Known rows, with every way that one mark hangs from another
[tera [fuvif gufeneb tadap zaru zete]]: [  5  -8  35   1  19 -38   0  -8   7  31   5   6 -14  -3  12   6 -31]
[tadap fuvif]: [ -9  42 -40 -11   4  34   6  -3 -13   6  10  -5   2  -1 -25 -14  29]
[gufeneb [fuvif tadap zete]]: [ -3  12  30 -24   3   6   1 -11  -6  14   0   2  -5  -3 -12  -3  40]
[tera [fuvif zaru zete]]: [  2  13   8 -33  15  -6 -20  -8 -18  26  10  10 -11  -6  -6   3 -31]
[gufeneb [fuvif tadap]]: [ -9  25   0 -38   8   7   4  -6  -4   8   5  -1   1   4 -14 -15  36]
[farubim [fuvif gufeneb tadap tera zete]]: [  3 -14  28  40 -13  -7  17   0   8 -34  -7  -6   4   3   1   6  45]
[zete fuvif]: [  1  12 -32 -25   1  32  -9  36 -23  -5  13 -11   8  -5 -19 -19   9]
[gufeneb fuvif]: [ -9  35 -32 -32   5  30  -7  -5 -17   6   7  -9  -1   2 -20 -20  37]
[fuvif tera]: [-10  21 -37   4  -8  27   0  -3 -13 -48   7  -4   9   4 -17  -5 -28]
[bogebe [zete [fuvif gufeneb tadap tera zaru]]]: [  8 -25   0  12  -1 -31   5  10  27 -29 -12  -3   0  -6  33   9   8]
[zete [fuvif tera zaru]]: [  6 -15 -40  -8   0   9 -19  36  -6 -39   0   2   8  -4  10   3   9]
[zaru [fuvif tadap tera zete]]: [ -5 -11  28  10 -13  -2   4 -21  -4 -22  -5  14   6   8 -19  12 -44]
[zete [fuvif gufeneb tadap tera zaru]]: [ 11 -36 -13  24   3 -24   1  37  19 -34  -4  -1   7  -1  28   6   7]
[gufeneb [fuvif zaru zete]]: [  2   7   1 -29   2  15 -19 -11  -9  32  -7   3  -9  -5   4   2  40]
[zete [fuvif gufeneb zaru]]: [ 11 -14 -32   3   2  10 -11  37  -1  18   0 -14   3  -3  16 -11   7]
[fuvif gufeneb tadap zete]: [ -1  -1  33  26  -8   4  15  -6   3  18   1 -10   0   1  -4  -2 -25]
[zaru fuvif]: [-12  25 -22 -25  -8  32  -4 -15 -21  23   7  -4   8  10 -34 -16 -47]
[zete [fuvif tadap]]: [  1   1   0 -29   5   8   1  35 -11  -2  13  -5  10  -3 -12 -13  10]
[zaru [fuvif zete]]: [ -5  12   9 -11 -14  30  -7 -20 -23  30   0   1   2   6 -32  -5 -45]
[zaru [fuvif tadap zete]]: [ -7   1  39 -15 -11   8   4 -21  -9  31  -1   7   4   7 -26   0 -44]

Rows
[  1 -16  21  -8   2 -19  -8 -10  11 -20 -13  18  -5  -3  17  18  39] : [gufeneb [fuvif tadap tera zaru zete]]
[  6 -25  -9 -13   4 -15  -6  36   7 -37   1   9  10  -3  17   7   8] : [zete [fuvif tadap tera zaru]]
[  2 -16  36  16  -6 -10   6  -7  13  39  -6  -3  -2   0  19   9 -26] : [fuvif gufeneb tadap zaru zete]
[  9 -24  -2   0   5 -14   2  37  12  21   1  -8   6  -1  21  -7   8] : [zete [fuvif gufeneb tadap zaru]]
[ -6  14   8 -51  24 -28  -5  -3  -1  22  16  12  -3  -1  -1  -5 -34] : [tera [fuvif tadap zaru]]
[ -1  17 -41  18   4  11   6  -3   9  29  -2  -8  -2   2  11  -6  27] : [tadap [fuvif gufeneb zaru]]
[ -2  -4  32   2 -12   2  10  -1  -1 -36  -2   4   7   1 -11   7  45] : [farubim [fuvif tadap tera zete]]
[  1   1  39 -37  19 -29  -8  -9  -4  28   9  18  -9  -6   0   6 -31] : [tera [fuvif tadap zaru zete]]
[ -2  -9  34  23 -11   0  12 -19   1  35  -5  -4   1   8 -15  -2 -43] : [zaru [fuvif gufeneb tadap zete]]
[  7  -9 -21  56  -4  -1   1  -8  15 -19 -12   5  -8  -4  20  19  32] : [tadap [fuvif gufeneb tera zaru zete]]
[  3   9 -15 -47  -1  12 -16  11  -4  21  -2  -6  -2 -10   7  -6   9] : [bogebe [zete [fuvif zaru]]]
[  2  -4 -10  56 -15  16   4  -7  -4 -40  -4 -10  -2   0  -4   6 -26] : [fuvif gufeneb tera zete]
[ -2  19 -55  52  -1  15  14  -3   5 -46   1  -9   0   2  -4  -2  28] : [tadap [fuvif gufeneb tera]]
[ -1   1   4  27 -15  23   1 -19 -11  33  -5 -10  -2   7 -21  -6 -45] : [zaru [fuvif gufeneb zete]]
[ -5  -3 -10 -21   7 -16  -4  -5  13 -26  -7  11   0   4  16   7  37] : [gufeneb [fuvif tadap tera zaru]]
[  6  -6  11  10 -12  13  -3  -1   1  40  -9 -12  -2  -1  11  -1  45] : [farubim [fuvif gufeneb zaru zete]]
[  2   3 -17  19  -4   8  -6  -9   3 -22  -8  13  -5  -6   8  20  32] : [tadap [fuvif tera zaru zete]]
[ -1   5   4 -13  23 -37   3  -1   8  26  10   1  -7   1  10  -7 -36] : [tera [fuvif gufeneb tadap zaru]]
[ -2 -17  -7  28  -3 -18  11  -1  21 -23  -5  -2   6   6  22   7 -30] : [fuvif gufeneb tadap tera zaru]
[ -3  19   0  -3  22 -23  12  -3  -1   4  18  -5  -4   2 -12 -15 -34] : [tera [fuvif gufeneb tadap]]
[ -1  -2  18   1   0  -6   1 -11   1 -41  -5  10  -3  -1  -5   9  40] : [gufeneb [fuvif tadap tera zete]]
[  4 -29  24  42  -8 -21   8  -7  19 -17 -11   4   0   1  25  20 -25] : [fuvif gufeneb tadap tera zaru zete]
